What can hang from each mark:
U: C E Y
C: Y Z
Y: F Z
E: Y Z
Z: F
F: C U

Every row comes from one small tree of marks. The marks that hang from a mark follow it in brackets, in alphabetical order. Every link used is in the known rows. Which tree was each row made from?
Known rows:
E(Y Z(F(C))): [ 39.3  -5.4  23.7  15.9  34.5 -46.3  16.3 -36.4  61.1 -14.5  20.1   2.6
 -13.2 -50.7 -13.7   3.8  -9.6]
U(C E Y): [-11.7 -22.7 -31.1   5.2   2.5  -9.4  21.0 -85.0  13.3 -30.3 -13.4  11.5
 -25.2  32.2  37.7  73.5  -9.2]
F(U(C E(Z) Y)): [  7.4 -20.5  -5.6  18.4  16.5 -41.0  34.6 -64.3 -28.4 -13.1  -4.0  -3.3
 -30.1  28.8  24.2  58.4   4.8]
U(C E(Y)): [-19.8 -11.0   7.7  12.6   6.1 -15.2  16.1 -83.1  24.2 -18.9  -8.1   9.2
 -19.8  23.9   7.6  49.5 -25.6]
Y(Z): [  4.8  34.5   8.0   4.2   2.0  23.8  30.2 -35.5   7.0 -54.3   0.8  11.7
  26.1  -8.7  24.9 -19.0 -15.5]
E(Y(Z(F))): [ 18.8  31.8  23.0  40.7   4.5  -5.4   7.7 -23.8  38.9 -31.9  14.4  -7.2
 -10.5 -32.4   6.4 -22.0   2.5]
Y(Z(F(C U(E)))): [ 18.9  47.7  13.0  15.1   9.6 -19.4  21.9 -46.4 -18.4 -30.0  -6.5  46.8
   2.9  11.4  20.2 -17.0  13.5]
E(Z(F)): [ 24.7   7.7  33.5  -4.3  30.0 -38.5  38.3 -20.4  56.7   1.1  -8.5  -4.0
  29.4 -29.0   0.2 -16.4 -19.4]
E(Y Z): [ 26.6 -18.5  28.9  14.8  25.4 -21.0  30.7 -27.7  49.3 -33.5  21.6 -28.4
  -3.0 -49.9 -13.9   3.1 -24.7]
U(C(Z)): [ -2.3  -6.9   8.5  -7.4  14.8   2.4   1.1 -61.9  24.6 -14.8  -1.2  15.9
   0.5  11.9  17.2  52.5 -36.7]
Z(F(U)): [ -3.1  31.0  30.1  30.9  25.0 -46.3  17.8 -21.8  36.6  41.2  -6.9 -12.7
  -0.7  13.4  10.5  -9.4   7.6]
U(E(Z) Y): [ 14.5 -28.2   5.0  -2.0  10.4 -16.8  49.2 -45.5   1.7 -43.3 -13.9  -1.0
  -4.8   7.1  13.2  18.6  -2.6]
C(Y(F(U(E)) Z)): [-31.0  13.2  22.6  44.1  34.4  38.4  23.1 -44.8 -16.4 -36.3  -9.0 -11.7
  -9.5 -15.0  21.7 -21.9  13.1]
F(C(Y Z) U): [ -3.9 -31.3   5.8   6.6  49.5   7.8   4.0 -64.0 -29.5 -16.1  28.2  33.9
 -37.7  13.9  -4.7  45.3  -3.2]
U(C Y): [ -7.8 -19.5 -51.9   9.8  12.3   1.9   7.3 -73.3  50.0 -21.9  10.8 -12.0
 -23.0  -0.1  50.0  83.6 -15.9]
E(Z): [ 12.1 -12.0  22.1 -15.4  29.3 -12.5  47.0 -32.3  40.8 -24.3   1.4 -12.2
  30.8 -24.0   1.0   1.5 -35.4]

Write each row's tree:
[  6.2  12.2  -0.9  21.8  28.6 -52.2  13.9 -57.0   8.8  19.1  -3.1  26.2
 -28.8  30.0  15.2  25.1  22.2]	Z(F(C U(E Y)))
[  6.6  -2.0  35.2 -13.0  23.5 -35.7  45.6 -53.6  14.5 -14.2 -23.6  31.1
  17.3  16.9  -7.8  -4.4 -16.6]	U(E(Z(F(C))))
[ 39.9  -0.4  35.5  36.5  28.3 -61.8  17.4 -25.1  43.6   1.8  13.8 -18.4
 -20.8 -43.9  -8.5   4.8  -0.7]	E(Y Z(F(U(C))))
[-17.1  12.8  24.9  59.4  30.4 -10.0   4.7 -46.6  14.6  -4.0  14.2 -52.3
 -38.3  -8.7   8.2  14.5   6.8]	E(Y(F(U)))
[ 18.6  47.7   1.9   5.7  10.5  -2.0  16.0 -44.1  18.4 -36.7  -1.4  42.7
  17.1  -9.0  24.7 -18.6  -0.3]	Y(Z(F(C)))
[ -5.0  -9.7  17.6   9.3  20.5 -42.0  38.9 -65.6 -24.2  -1.1  -9.9   3.4
  -9.7  35.3   9.6  42.2 -11.9]	F(U(C E(Z)))
[  7.5 -15.9  44.2   5.8  14.0 -23.3  44.3 -43.7  12.5 -33.1  -8.2  -2.0
   0.3  -0.9 -17.2  -5.3 -19.5]	U(E(Y Z))
[  5.0  -6.6 -18.7  23.9  20.6   5.2 -13.6 -70.8   2.6 -27.8  -5.2  -6.4
 -38.4   2.4  48.9  75.1   2.3]	U(C(Z) Y(F))
[  1.6  28.9   3.9  41.6  23.8  13.2  -0.6 -63.2   4.6 -53.1  17.9  -4.4
 -28.8 -25.2  17.5   9.4   5.8]	E(Y(F(C) Z))
[-24.0  22.8  21.3  38.1  38.1 -10.6   4.1 -64.5 -22.3   6.8 -11.7 -27.4
 -22.8  22.9  29.8  35.5   3.4]	Y(F(U(C(Z))))
[ -3.8  -5.9  37.4  10.8  21.6 -36.6  49.4 -42.4 -30.0  -2.9  -9.2  -8.0
  -1.8  33.4  -2.7   8.3  -5.4]	F(U(E(Z)))
[ 17.3  53.3  29.6  24.7   1.0 -18.3  27.6 -25.6 -13.0 -23.3 -15.1  24.7
  12.7   7.4  19.7 -37.4  14.0]	Y(Z(F(U(E))))
[  8.1 -12.3   7.0  -2.6  37.4 -16.2   6.2 -67.6 -41.7 -11.4  22.8  37.5
 -30.3  36.4  -0.2  53.2  -6.7]	F(C(Z) U)
[ -2.4 -19.6 -44.4  10.1  36.8 -18.1  14.3 -79.5 -15.4 -14.6  32.9  11.8
 -44.5  28.0  26.5  77.3   7.5]	F(C U(Y))
[  8.8 -14.2  -8.0  26.0  16.1 -21.9   6.3 -51.6 -20.6  -5.8  11.4 -10.1
 -39.0  22.3  29.5  65.5   4.4]	F(U(C(Z) Y))
[ 11.3  -4.5 -43.5  12.9  27.7 -11.0  15.2 -76.2 -35.0 -37.9  30.8  27.3
 -40.5  20.2  31.9  62.6  14.5]	F(C U(Y(Z)))
[  5.1 -21.0  17.1   2.7  12.7 -31.0  28.6 -76.9  19.3 -30.8  -9.3  14.0
 -11.2   1.9  -0.9  43.3 -28.7]	U(C E(Y Z))
[ 22.2  -7.5  19.0   1.7  45.8 -40.1  32.2 -37.8  34.1   1.4   4.9  12.8
   5.2 -26.5  -2.0   2.9  -7.8]	E(Z(F(C(Y) U)))
[  8.4  14.5 -10.9  23.5  33.4 -46.5   6.9 -50.8  26.5  23.2   9.2  14.7
 -27.0  15.1  20.4  30.9  19.0]	Z(F(C U(Y)))
[  4.7  19.4 -37.3  24.7  20.4  21.2   9.4 -66.9  -8.1 -60.9   6.5   2.8
 -24.3  -8.7  52.1  32.2  18.6]	U(Y(F(C) Z))
